Known rows, with every way that one mark hangs from another
{k779 k600 {k999 k329 k660 k893}}: [-61.1  -1.1  13.2 -20.8  13.2   7.0  -5.0 -36.7 -51.8  29.1 -10.0  34.8
  -7.8 -13.0 -39.3 -37.7 -25.5  29.6  25.3  36.2  66.9 -10.7  63.0 -15.4]
{k242 k893}: [ 14.4 -11.9  -0.7  -1.1 -37.2  -5.7   4.1  -5.5   4.2  -3.0 -39.6   1.1
 -12.8   7.5   0.1  -3.1  10.4   6.3 -11.3 -18.1 -21.4  -0.7  -2.8 -14.1]
{k999 k329 k779}: [-11.4  -1.1  12.2   3.7   6.3 -12.1   9.5 -16.7 -29.4  37.6  12.3   8.7
  -4.8 -31.4  -6.9 -20.7   6.9   0.0   4.1  -1.5  30.3 -20.8  14.2 -14.8]
{k242 {k893 {k999 k329 k660}}}: [-15.7  14.4  28.4 -43.6 -60.4  12.3  20.4 -59.6 -13.7 -18.8 -25.3  16.8
 -42.5   2.7 -11.0 -26.3 -21.7  43.7 -25.7  -8.3 -11.6  26.5  10.7 -21.8]
{k893 {k999 k329 k660 {k779 k600}}}: [-41.3   0.6  37.1 -19.4   9.7  15.6   2.3 -34.1 -46.8  37.3 -10.4  12.6
 -26.4 -27.8 -28.0 -28.7 -23.8  29.8  12.3  -5.5  55.2   1.9  51.6 -22.5]
{k594 {k893 {k999 k329}}}: [-15.5  -5.9  15.1 -43.1  -1.4  -6.4  49.0 -42.0 -29.2  -3.0  30.0  15.3
 -35.2   4.1 -28.3   1.9  -6.4  30.6 -26.3   3.0   5.0  -9.9 -20.5   1.0]
{k242 {k893 k999}}: [  9.2  -7.9   5.3 -34.2 -46.5   3.4   4.2 -20.8   8.2 -11.1 -34.7  -3.3
 -40.6  36.7   5.6   4.0   3.5  30.9 -20.2 -23.0 -23.9   5.9  -0.1 -15.1]
{k660 {k242 {k893 k999}} k644}: [ -8.0 -11.0  13.7   5.6 -56.8  30.0  13.4 -19.5  -4.6  41.7 -36.8  13.9
 -57.2  38.5  30.8   0.9  10.9  34.7  28.0 -36.1 -15.6   3.0   1.4  21.0]
{k660 k644}: [-36.6  -2.1   6.8  14.8   2.9  15.8  -7.8  14.4 -12.7  20.2  -2.4   5.5
  -6.7  -8.1   2.0  -1.2  11.2  10.5  29.0  -3.6  24.1   6.9  -4.3  28.9]
{k242 {k893 {k999 k329 k660 k779}}}: [-10.8   9.9  31.1 -21.3 -49.4  13.5  22.4 -50.2 -29.4  13.4 -22.5   9.2
 -32.2 -12.8  -6.6 -40.4  -7.0  33.3  -2.5 -13.4  10.5   6.6  27.5 -36.8]
{k644 k660}: [  6.7   4.4  -5.3 -15.3   5.4 -25.5   9.6  10.6  21.2  20.7  -9.5  -8.5
  -5.9  -3.3  16.8   6.1   3.2  13.2  -8.6   6.7  12.8  23.5 -15.1 -10.2]
{k242 {k893 {k999 k660}}}: [ -3.7   9.7  18.8 -28.5 -55.2  27.8  13.4 -30.2   1.8 -24.4 -39.4  -0.5
 -26.5  20.2  -2.1 -21.3 -10.6  32.6  -5.2 -10.7 -19.4  26.0  11.8 -21.5]
{k242 {k893 {k999 k660 k779}}}: [ -0.1   5.3  26.4  -4.1 -46.0  27.2  11.3 -18.5 -13.6   5.5 -40.0 -14.0
 -15.9   6.5   1.5 -35.4   1.5  25.9  20.5 -12.5   3.4   7.2  31.0 -37.3]
{k594 {k893 k242 {k999 k329 k660}}}: [-12.3   8.4  44.2 -23.0 -12.5  -5.7  66.4 -39.7 -45.0 -18.3   3.3   5.0
 -11.3 -17.1 -32.5 -28.9 -22.5  16.7 -19.6  37.3   6.9  34.1   5.7 -11.5]
{k893 k242 {k999 k329 k779}}: [ -3.8  -1.2  34.8 -11.2 -12.2 -25.0  16.0 -16.9 -30.5  33.1  -7.0  -9.5
 -18.7  -6.6   8.9 -24.6  -0.2   3.6  -3.4  13.5  25.3   5.4  31.7 -18.7]
{k779 k600 {k999 k329 k660}}: [-52.0  -1.7   3.9  -7.6   7.9   6.6   2.6 -22.6 -52.1   5.5 -34.4  34.3
  -2.0 -20.7 -56.9 -24.1 -23.0  29.7  13.2  10.9  50.7   0.5  40.1 -16.5]
{k594 {k893 k242}}: [ 17.2 -18.9  20.3  19.2   2.9 -23.0  42.2  10.5 -21.6  -7.4 -16.9 -14.1
  16.9  -6.2 -22.4  -4.4   8.8 -21.4  -3.1  28.7  -7.9   4.3 -12.1  -9.4]
{k893 k242}: [  8.1  -2.2  17.8  17.2 -10.5 -22.5   6.0  13.4  -6.6  -3.8 -25.7 -12.8
  10.3  -2.7   7.2  -8.9   1.1 -19.5  -5.8  19.5  -7.9  20.6  14.0  -3.3]
{k660 {k242 {k893 {k999 k329 k779}}}}: [ 18.4 -14.0  20.0  -6.1 -51.8   1.2  28.7 -45.5 -20.5  57.6 -21.4  16.0
 -61.1  14.4  25.4 -19.6   4.0  31.5   5.8 -32.9 -10.6 -22.8  17.3 -20.1]
{k999 {k660 k242} k893}: [ -4.7  18.9  26.9  14.2  -9.2  32.1  23.1 -35.5  -8.3  37.6  22.1  15.8
  -6.3   0.6  30.8 -46.6 -24.9   2.2  42.9  31.9   5.6   4.1  44.0  -1.5]
{k999 k779}: [  5.6  -5.6   6.0  22.6  10.8  -1.2   0.9   9.7 -13.9  30.7  -1.4 -12.4
  11.9 -12.8   0.5 -12.5  16.9  -5.4  27.1  -2.5  19.3 -20.0  13.9 -12.2]
{k779 k600}: [ -9.7 -21.5   2.4   1.8  20.9  -1.6 -14.7   6.1 -13.5  19.2 -23.1   2.4
  -4.8  -9.7 -20.1  11.8  -7.0   3.7   0.3  -9.4  21.9  -8.4  17.2  -0.9]
{k242 {k893 {k999 k779}}}: [ 11.5 -13.3   9.5 -15.2 -38.7   3.9   2.3  -8.1  -6.3  22.6 -36.5 -13.5
 -29.3  23.3  11.6 -10.1  17.8  21.5  11.9 -28.1  -2.1 -16.3  16.3 -26.2]

Rows
[ -0.7   5.5  39.5  -6.2 -12.5   4.9  57.8 -14.5 -25.7 -26.8 -13.6 -14.9
   2.3   2.7 -22.5 -25.1 -13.4   8.1   5.0  34.8  -4.2  29.5  11.0 -13.2]  {k594 {k893 k242 {k999 k660}}}
[-33.4  14.4  38.2  32.8 -11.1  60.6  25.1 -10.6 -37.3  58.0  -1.6   5.0
 -21.2  -0.6  24.2 -37.0  -3.9  24.3  83.7  -7.4  28.8   4.3  33.9  18.1]  {k893 {k999 {k660 k242 k644} k779}}
[ -3.3 -15.2   9.3  39.2 -45.2  18.8  12.1  -3.1  -7.2  43.0 -40.0  20.1
 -30.7  11.0  21.9  -4.0  15.1  14.7  38.1 -28.4 -14.3  -3.1  -5.8  21.4]  {k660 {k242 k893} k644}
[-55.4  25.4  51.4  -9.8 -26.5  14.4  17.1 -28.6 -39.1   3.5 -14.0   9.4
 -21.3 -14.7  -3.8 -31.4 -21.3  21.4  12.1  22.7  31.0  53.5  23.8  20.1]  {k893 k242 {k999 k329 {k660 k644}}}
[  9.0   2.8  25.4  10.9 -59.9  13.2  40.8 -56.1 -16.6  15.9 -28.0  36.0
 -29.1 -11.6   4.1 -36.6 -15.7  17.7   0.1  -7.6 -25.3  10.0   8.1 -13.7]  {k999 k329 {k660 {k242 k893}}}
[ 34.1  -6.6   0.2 -23.5 -51.6 -17.6  34.0 -21.5  29.8  36.5 -38.0   3.5
 -57.7  42.2  50.8   4.4   3.2  42.7  -7.1 -21.8 -25.1  18.4  -5.6 -19.8]  {k644 {k660 {k242 {k893 k999}}}}
[-27.3   5.1  33.4  26.1 -57.3  31.3  34.7 -39.4 -29.5  35.5 -33.1  41.3
 -33.0 -18.5   6.9 -36.0  -6.4  25.7  27.9 -13.1  -0.7  17.6   6.5  11.8]  {k999 k329 {k660 {k242 k893} k644}}
[ -1.9  -5.9  10.7 -51.2 -54.3  -7.9  12.2 -47.0  -5.9  -4.5 -18.0  15.5
 -54.0  19.0  -1.9   0.7  -2.9  36.9 -38.4 -23.7 -12.3   4.7  -3.6 -14.2]  {k242 {k893 {k999 k329}}}
[-14.1 -20.7  11.1 -11.9  23.8   8.5 -12.6   5.0 -24.8  44.6 -18.6 -14.5
 -21.7   5.2  -8.8   2.2  -0.4  18.9  21.6 -18.2  39.1 -24.7  38.2 -14.0]  {k893 {k999 {k779 k600}}}
[-40.0  20.4  31.4  12.7 -22.5  56.2  23.9 -22.8 -21.1  27.3   0.0  16.3
 -29.1  14.2  21.9 -22.2 -16.7  31.8  55.1  -4.9   9.9  21.9  16.8  27.3]  {k893 {k999 {k660 k242 k644}}}
[ -7.5   6.7  31.1 -15.2 -11.0 -31.7  12.5 -29.3 -19.6  27.6  11.8   6.2
 -10.4 -12.0  18.1 -28.6  -7.0 -12.0 -16.6  46.6  23.2   9.3  31.8  -5.0]  {k999 k329 {k893 k242}}
[ 39.1 -11.8  -4.5   9.8 -41.4 -24.1  32.1  -7.7  32.2  45.5 -45.6   6.8
 -32.2  15.5  42.2  -3.5  12.5  18.9   0.1 -16.9 -24.2  13.2 -14.2 -20.9]  {k644 {k660 {k242 k893}}}
[-38.5  -6.7  -1.3  12.4  15.3  17.7  -6.3   0.3 -36.9  -0.4 -47.7  15.3
  13.5  -3.1 -48.6 -22.0 -15.8  18.5  35.5   6.4  42.5  -0.9  42.3 -18.7]  {k779 k600 {k999 k660}}
[-33.5  19.4   5.6  -4.1  -3.6  24.8   3.4 -13.4 -25.8   1.9   0.7  12.5
  14.8  14.5 -13.0 -48.3 -12.7  20.1  46.5  44.6  35.8   0.6  45.7 -17.3]  {k779 {k999 k660 k893}}
[ -3.3  -9.9  31.0 -27.1  -7.6 -30.0  55.0 -28.0 -33.5  -6.4   3.1   2.3
 -27.2   3.6 -23.8  -3.2  -5.8  12.0 -27.8  21.7   4.3   8.7  -5.3  -5.1]  {k594 {k893 k242 {k999 k329}}}
[ 10.0 -12.2  25.5  -9.5  -5.5 -18.1  45.7  -1.0 -19.6 -13.2 -11.7 -15.7
  -6.1  17.9 -15.1  -0.1   0.2   5.0  -9.9  21.9  -8.4  11.7  -6.6  -7.3]  {k594 {k893 k242 k999}}
[ -2.8 -24.1  32.6   5.8  12.8 -14.3  -6.0  14.3 -26.5  42.5 -42.6 -26.4
  -8.2   4.2   0.4  -7.8  -1.8  -1.0  15.1  -1.2  34.9  -3.1  50.8 -20.1]  {k893 k242 {k999 {k779 k600}}}
[-17.3   3.8  36.5 -18.4   4.8  15.6  54.3 -39.6 -52.7  14.6  21.5   4.0
 -11.9 -24.7 -36.2 -35.1 -10.9  29.4  15.6  13.9  32.8  -9.8   9.8 -19.6]  {k594 {k893 {k999 k329 k660 k779}}}
[  1.9  12.7  29.0  18.1 -15.0  40.8  26.9 -25.6 -17.7  43.4   4.0   0.2
 -16.5   7.1  19.5 -40.9 -16.8  17.6  56.2  -1.3   6.4  -1.9  37.4 -11.5]  {k893 {k999 {k660 k242} k779}}
[-43.1   4.0  36.1  12.6  11.1  49.8  40.4  -0.3 -51.1  27.3   3.3  -4.9
   1.5 -11.4 -24.8 -27.9  10.1  28.3  62.3   8.8  43.8  -2.2   8.1   8.6]  {k594 {k893 {k999 {k660 k644} k779}}}
[ 13.0  -7.2  16.7 -26.1 -62.6  -1.1  29.7 -56.1  -4.9  24.2 -17.9  29.3
 -69.5  27.9  20.0  -6.3  -9.2  35.9 -16.6 -28.3 -27.0  -3.1   1.2  -8.9]  {k660 {k242 {k893 {k999 k329}}}}
[-11.2  17.1  40.5  20.3  -1.1  24.4  32.4 -50.4 -37.1  74.8  34.4  22.5
 -12.0 -24.0  24.9 -65.8 -17.4   1.5  48.5  32.1  33.8 -16.1  55.7 -11.2]  {k999 k329 {k660 k242} k779 k893}
[-68.9  -4.3  38.1  30.2  23.9  31.1  -3.9  -8.1 -63.7  63.4 -19.8  21.6
   0.1 -58.8 -29.4 -31.3  -6.7  12.4  47.4   0.6  78.1   2.7  44.1   9.6]  {k999 k329 {k660 k644} {k779 k600}}
[-48.6  22.3  40.1  -5.4 -31.9  47.5  33.4 -51.9 -33.3  36.2  15.3  37.1
 -45.3  -0.1  13.1 -29.9 -24.2  37.2  33.1  -1.3  19.3  23.9  16.8  31.0]  {k893 {k999 k329 {k660 k242 k644}}}
[-21.2 -21.0  14.9   7.9  26.9 -14.3  -9.7  -8.9 -44.3  55.6 -10.9   9.3
  -9.0 -39.4 -21.7  -7.4   0.5   4.4   4.3 -11.4  49.6 -25.0  33.6 -13.4]  {k999 k329 {k779 k600}}
[ 12.2  -1.0  34.5  30.8 -46.2  14.6  37.8 -43.5 -30.3  49.8 -30.7  23.0
 -20.7 -24.2   5.1 -49.9  -2.0  10.6  27.1 -12.5  -5.0  -3.8  24.2 -26.5]  {k999 k329 {k660 {k242 k893}} k779}
[ 17.2 -34.2  17.0  13.8 -23.3  10.4   5.8 -11.7 -15.9  68.6 -57.1   1.4
 -49.1  24.5  13.6  -4.7   7.1  22.2  28.6 -40.9   2.2 -30.4  39.5 -20.4]  {k660 {k242 {k893 {k999 {k779 k600}}}}}
[-28.2  -3.5   8.5  17.4   7.7  28.7   4.6 -19.2 -35.7  49.6 -20.4  29.6
  -9.1  10.8  -6.1 -40.5 -20.0  19.6  68.2  27.8  44.2 -17.3  70.3  -9.4]  {k779 k600 {k999 {k660 k242} k893}}
[-14.9   3.0  26.3  43.9 -51.5  44.5  23.8 -14.1 -15.6  30.9 -47.9  22.2
 -20.2  -0.5  13.6 -30.1  -0.9  17.7  50.2 -15.1  -8.5  18.6  12.2  14.2]  {k999 {k660 {k242 k893} k644}}
[  2.1 -16.9  38.8  -7.4   3.5 -26.4  51.3 -14.0 -50.0  24.0   6.6 -11.9
 -14.6  -8.5 -20.8 -16.8   8.7   7.0  -2.8  19.1  21.1 -10.8   7.2 -16.0]  {k594 {k893 k242 {k999 k329 k779}}}
[-60.1  27.0  53.7   8.8 -13.4   8.7  13.8 -23.5 -40.3  33.5   4.4  15.7
   4.8 -31.9   7.0 -53.0 -13.0  -0.3  25.5  54.7  49.6  39.2  42.8  17.4]  {k999 k329 {k660 k644} {k893 k242}}
[ 12.7 -19.7  31.4   8.3   4.6 -15.5  46.0  12.1 -34.0  16.8 -14.8 -27.9
   3.2   8.7 -12.1 -15.5  14.9  -3.6  16.8  21.0  12.5 -12.8  10.9 -17.2]  {k594 {k893 k242 {k999 k779}}}
[-39.2 -21.7  -9.9 -15.0  14.9 -15.5  -8.5 -15.0 -41.4  17.7 -28.9  31.4
 -14.4  -1.8 -48.1   2.1  -8.8  23.2   4.0  -1.7  49.9 -20.3  20.8  -7.4]  {k779 k600 {k999 k329}}
[-54.5  22.4  26.7 -10.0 -13.7  49.0   4.8 -11.6 -18.6  -0.5  -1.6   4.1
 -14.5   3.5  -1.8 -19.9 -11.9  33.6  34.4   1.4  29.0  35.6  14.2  22.8]  {k893 {k999 {k660 k644}}}
[-37.2  -0.4  28.6  10.1  21.0   8.5   1.3 -20.4 -50.1  40.4 -15.1  13.5
   1.9 -52.4 -31.6 -31.3 -14.9   8.9  17.6   4.9  53.4  -5.3  45.1 -22.1]  {k999 k329 k660 {k779 k600}}
[-29.3  16.9  13.9  -2.2 -17.2  21.0  32.2 -51.5 -41.1  36.2  18.0  48.3
 -17.4   4.5   0.7 -56.1 -25.7  26.9  48.3  39.1  30.0 -10.7  47.8 -11.1]  {k779 {k999 k329 {k660 k242} k893}}
[-61.2  10.7   2.8  24.8  -8.7  43.6   4.5   9.8 -41.7  -1.1 -28.5  19.7
  16.9  -2.1 -30.8 -28.3  -0.5  28.0  65.0  11.8  46.1  15.0  22.0  17.3]  {k779 {k999 {k660 k644}}}
[-43.7   4.9  41.5  -1.9  30.0  12.8  -5.3 -32.9 -47.3  64.1   9.3  11.1
  -5.4 -44.4 -17.1 -48.6 -18.8   5.3  26.8  28.8  72.0 -17.2  71.1 -23.3]  {k999 k329 k660 {k779 k600} k893}
